In the rows, 128 means zero.
Known rows, with every step that occurs:
w -> r -> j: [ 99 130 111 164 122 106 105 196 132 125 133 107 119 149  96 146 148 125
 132 132 139 128 131 118 166 127 136 159 147 176 142  78 104 131 107 117
  98  95]
g -> l: [113 155 111 168 143 118  66 183 113 123 140 197  93 148  80 115 167 125
 103 107 126  76 115 176 168 142 105 147 103 154  99  78 113  72 102  86
  87 196]
j -> r -> z: [141 144 134 105 157 121 135 164 107  83 121 136 125 133 121 130 169 123
 130 139 108 142 112 116 129 157 109 139 175 168 142  91  84 130 129  90
 127 125]
l -> q: [100 123  79 157  85 113 126 182 191 140 152 199  55 118  76 131 179 122
 104 153 163  91 150 169 178 144 112 146 149 110 113  78 139  87 115 114
  80 174]
w -> g -> j -> r: [ 97 123  89 140 164 112 100 173 147  82 141 102  83 134  98 172 177 113
 121 102  73 176  92 144 192 181 147 139 130 162 148 107  49 151 103 146
 136 104]
l -> r -> z -> g -> j: [ 94 132 125  95 145 122 138 225 123 104  91  96 125 117  97 154 167  85
 156 172 161 186 164 101 211 136 138 161 190 152 161 100 174 174 158 108
  83  12]
r -> z -> k -> j: [142 134 155 104  69 132 133  93 136 155 108 129 139 119 132 110  73 101
 123 146 171  78 154 105 104  96 117 100 162 119 133 142 181 100 140 141
 138 119]
l -> r -> z -> n: [113 131 133 127 118 107 110 134  52 135  72 138 143 114  97 102 126 112
 123 112 167 124 182 106 157 115 113 171 140  88 112  88 194 113 138 116
 101  47]
j -> r -> z -> p: [158 132 140 115 146 110 147 140 115  98 127 103 154 117 129 134 131 119
 130 130 125 156 115 123 122 133 120 128 145 135 139 120 122 144 108  96
 174 112]
p -> j: [102 140 107 118  82 130 137 141 145 151 133 157  62 131 118 138 129 129
 133 154 148  88 126 136 165 139 121 122 136 131 143 142 162 105 127 138
  78 186]
k -> j -> r -> z -> c -> b: [140 100 160 112 105 138 149  36 124 152  99  94 158  88 153 127  80 144
 137 107 111 105 113  98  45  97 124  90 129  69 115 161 158 128 148 167
 168 125]
c -> b -> n: [107 121  99 132 136 101 108  97  87 177 121 136 166 120 157 140 110 132
 146 122 142  86 128 127 124 109  97 108 110  52  92 153 154  85 115 174
  94 149]
c -> b -> n -> j: [105 118  92 127 114 132 119  54 138 192 154 127 160 128 167 128  76 133
 154 145 146  89 150 132 117  83 110  85  86  45  69 192 153 101 129 187
 100 148]
c -> j -> r: [135 124 125 127 125 173 154 124 132 108 151 131  90 126 147 133 143 155
 120 120  97 118  87 157 140 145 128 124  96 129 122 146 107 118 101 149
 124 182]
p -> j -> r: [122 133 118 118 104 148 157 124 158 124 122 148  54 118 138 146 151 144
 114 137 111 129  93 161 148 170 132 122 112 152 145 138 116 135 124 145
 123 204]
z -> n: [125 144 108 139 102 113 115 132  55 154 112 143  94 115  91 130 137 132
 110 127 141 117 129 118 140 137 111 145 113  94 111 105 146  87 112 137
  99 162]
z -> k -> j: [129 121 129 129  56 138 129  93 137 171 110 137  92 116 134 123  97 117
 106 136 161  82 130 134 131 117 121  99 112 113 125 149 177  89 119 157
 126 186]
j -> r -> z -> n: [161 138 142 113 137 121 138 118  64 106  97 119 136 109 108 126 138 132
 108 116 113 145 118 113  86 148 121 145 137 122 129  93 100 126 131 125
 149 116]
k -> j: [114 139 120 120  88 141 115 129 147 143 136 172  70 142 130 122 143 116
 130 160 149  95 119 136 151 139 104 115 137 124 127 129 163  93 124 125
  79 200]
g -> w -> r -> z -> c -> b: [ 89  91 135 177 151  47  52 133  96 170 128 117 252 139 124  91  97 157
 141  43 126 125 180  92  93  61 143 148 112  63 115 144 153 113 108 121
 122  35]
j -> r: [126 136 111 127 144 132 129 164 114  97 128 155  78 130 126 144 195 139
 114 127  97 144  90 143 155 177 114 145 129 159 132  98  83 120 108 110
 119 190]
z -> r: [142 152 107 134 167 149 129 171 103 125 100 155 109 154 129 139 197 143
 151 170 139 153 116 137 181 163 119 182 143 168 142 111 126 117 135 109
  97 203]
p -> j -> r -> z -> g -> w: [146 123 159 138 167 132 142 171 175 100 141 154 128 158 145 131 155 140
 133 135 119 178 115 156 131 139 167 154 125 171 155 156 148 176 144  99
 133 135]
p -> j -> r -> z -> c -> b: [127 100 147 116  97 129 171  48 119 162  90  77 152  77 141 144  62 158
 133 102 109 101 119  97  62  95 138  96 126  81 143 172 162 143 149 175
 166 110]
n -> j -> r -> z -> g -> l: [167 153 149 140 184 179 114 169 187  90 165 162 124 156 124 124 152 123
 117 150 114 136 114 191 126 126 141 134 103 197  97 114  84 159 149  75
 145 164]
b -> n: [112 142  89 127 126 103 111 127  89 156 132 163 118 149 147 132 138 122
 132 138 153 104 130 126 143 146 108 125 118 107 121 130 132  85 118 139
  94 174]
c -> b -> n -> j -> r: [126 109 106 124 137 152 140  41 152 166 149 114 157 119 196 136  94 150
 136 125 111 122 117 150  94 114 121  82  65  66  77 188 103 131 129 192
 142 166]
m -> l: [ 92 132  82 154 120 121 132 198 134 148 157 193 117 107  70 121 157 110
 131 136 153 129 143 147 215 139  97 132 131 126 145  80 148  90 106 126
  63 168]
n -> j -> r -> z -> c: [137 124 128 109 110 145 153  73 128 136 140  97 121 125 128 117  97 138
 126 132 111 133 134  89  80 116 140 105 131 135 144 146 100 146 149 121
 176 115]
n -> j -> r -> z -> g: [161 140 139 106 163 179 155 162 178  96 153 126 113 147 145 142 157 115
 148 188 121 170 122 138 136 134 135 129 145 183 131 141 103 177 151  91
 125 138]
w -> r -> z: [107 147 126 120 150  90  77 199 115 120 133 145 172 155 122 103 149 122
 141 129 151 122 168 111 165 126 111 149 174 156 130  87 103 116 120  88
  76  92]
b -> k -> j -> r: [136 138 140 133 108 155 143  79 189 145 136 144  94 112 185 112 122 136
 119 121 136 102 100 168 110 159 106  87  91 119 109 154 104 119 123 164
 132 219]

Rows:
[137 146 129 113  91 134 128  91  98 150 148 118 139 127 101 105  82 117
 132 162 156 111 170  92 103  94 122 117 139  95 109 134 148 114 147 130
 112  96]
r -> z -> n -> j
[156 136 150 107  98 132 168  77 106 131 102 113 114  98 126 132  93 138
 105 127 123 129 124 127  81 140 137 121 124 114 139 133 130 143 149 153
 154 135]
p -> j -> r -> z -> n
[165 125 158 116 120 157 163  76  79 117 125  98 151 102 132 120  86 148
 115 111 111 122 124 125  77 115 133 116 106  92 118 138 127 124 127 159
 161 109]
c -> j -> r -> z -> n
[128 114 124 125 146  99 115 139 137  99 110  59 150 112  97 163 107  96
 112  89  91 163 123 111 145 139 160 120 156 159 161 116  70 159 120 159
 197  25]
w -> g -> j -> r -> z -> k
[138 115 132 100 153 141 141  40 145 150 149 100 204 121 191 120  74 132
 154 136 118 123 141 119  70  95 119  84 112  73  84 178 108 140 146 171
 150 102]
c -> b -> n -> j -> r -> z
[113 113 133 204 171  96  85 241 158 116 154 131 145 181 100 146 178 136
 140 117 138 186 131 149 174 120 174 191 116 194 145 105 137 160 107  93
  97  86]
z -> g -> w -> r -> j
[146 137 122  97 143 145 145  70 143 125 161 125 153 153 183 113  97 122
 135 155 128 140 139 122  91 131 122  98 123 127 117 149  89 140 152 140
 155 125]
b -> n -> j -> r -> z
[ 88 145 121 194 200  96  17 191 130  98 111 203 146 174  83  87 149  97
 120  54 138  75 166 187 223 115 126 186 116 148  71  61 159 108 113  67
  94  58]
w -> g -> l -> r -> z
[108 121 114 184 187  95  51 245 154 128 157 190 150 192 131 110 204 145
 130 104 142 182 142 170 196 134 151 190  93 157 116 122 131 134  95  83
  69 151]
z -> g -> w -> r
[111 108 139 161 125  65  88 147 174 151 165 129 209 160 151  92  77 135
 136  90 169 140 185 136 143  79 164 142  99 109 136 167 187 145 104 108
 132  70]
g -> w -> r -> z -> p -> j
[ 98 113 105 145  97 102 117 101  69 184 103 108 135  94 100 145 109 148
 140 100 126  86 124  91 114  93 109 119 115  63 116 147 166  87 113 157
 113 136]
z -> c -> b
[138 144 128  96 139 157 141 122 158  99 158 121 119 144 133 115 134 120
 134 160 113 141 130 120 122 135 124 117 154 157 129 131  84 148 142 103
 133 124]
n -> j -> r -> z
[136 117 135  87 104 110 164 135 111 106  98  46 145  83 104 157 110 107
 109 129 106 170 123  91 106 145 145 107 173 153 181 115  78 154 134 151
 191  50]
g -> j -> r -> z -> k
[133 113 145 129 109 134 155  15 155 188 131  55 199  75 170 110  22 152
 150  99 123  92 149  94  37  73 119  62  95  57 100 200 116 142 146 183
 179  96]
n -> j -> r -> z -> c -> b -> k
[125 123 137 121  84 133 149  90  80 159 134  98 147 118 113 116  64 134
 144 121 138  74 147  74  92  78 127 109 141  94 147 160 185  95 131 141
 128  87]
r -> z -> c -> j
[165 126 158 108 117 140 154  86 156 111 134 107 138 118 161 122 107 114
 129 144 141 137 114 133  97 123 124 103 126 117 130 147 155 146 124 119
 178 140]
k -> j -> r -> z -> p
[133 127  95 118 129 154 141  70 151 142 163 145 105 151 185 130 123 139
 120 144 119 140 115 153 114 148 127 100  73 120 105 159  85 131 130 159
 142 189]
b -> n -> j -> r
[159 112 169 147 186 150 138 176 150  85 164 141 167 162 150 123 154 144
 142 117 104 168 110 160 125 113 163 148 107 144 136 163 143 157 119 105
 135 113]
c -> j -> r -> z -> g -> w
[146 139 157  98 129 151 140 113 150  98 129 143 110 135 150 117 147 117
 125 149 122 127 109 129 106 151 114 113 161 148 133 116 116 130 143 116
 132 154]
k -> j -> r -> z
[ 82 119 111 154 111 123 135 170 111 117  93 122  79 130  79 150 158 108
 138 132 149 123 136 114 201 131 133 179 149 157 138  76 183 133 128 112
  94  58]
l -> r -> j
[131 105 136 113 118 143 154  43 128 155 126  69 170  99 136 125  71 149
 141 116  99 119 135  87  57  78 133  89 120  80 114 174 121 142 147 154
 171  91]
n -> j -> r -> z -> c -> b
[146 120 153 109  98 143 150  65 122 131 110 116 109 116 145 118 106 131
 118 122 120 119 113  98  63 132 130 103 139 130 149 134 135 129 152 132
 170 142]
k -> j -> r -> z -> c
[134 124 136 109  87 132 174  77 118 141 103 105 102 103 132 135  89 145
 118 119 117 116 123  96  78 133 145 111 139 135 173 148 137 141 153 143
 171 127]
p -> j -> r -> z -> c
[ 88 112 121 198 146  74  71 205 137 120 156 131 151 179  91 126 152 133
 128  88 125 158 141 128 160 116 161 181 123 167 142  91 118 130  94 103
 106  74]
g -> w -> r -> j
[139 128 131 114 127 114 143 114  76 116 104 111 123 114 113 131 134 137
 120 109 105 135 119  85  87 143 127 136 151 144 162 107 101 126 138 105
 165 112]
j -> r -> z -> c
[167 158 155 149 207 149 107 208 137  75 121 174 129 141 105 134 184 124
 109 126 109 135  98 187 134 153 129 153 122 205 112  79  84 142 133  64
 137 165]
j -> r -> z -> g -> l
[133 132 132 119 113 159 138 113 157 113 130 159  66 133 152 129 170 133
 114 137 116 132  88 156 133 168 119 115 114 141 124 124 116 120 121 135
 122 217]
k -> j -> r
[113 137 133 120 164 132 121 219 116 110  85 163 123 142 116 125 182 100
 152 161 174 147 163 126 216 128 119 183 173 155 128  94 197 151 147  74
  70  77]
l -> r -> z -> g
[142 121 117 132  97 139 173 101 161 138 133 108  81 105 152 153 113 142
 116 127 131 142  99 162 143 145 144 109  80 126 138 166 151 150 109 150
 169 189]
z -> p -> j -> r
[166 138 163 108 107 143 147  68 103 120 106 126 125 109 139 115 112 123
 106 130 127 138 116 124  71 138 124 114 125 103 117 121 129 125 147 146
 156 146]
k -> j -> r -> z -> n
[119 137 127  76 138 113 151 171 116  75 127  71 124 108 103 158 157 107
 133 153  95 178 115  91 129 167 130 122 194 162 176  93  60 159 139 120
 145  66]
g -> j -> r -> z
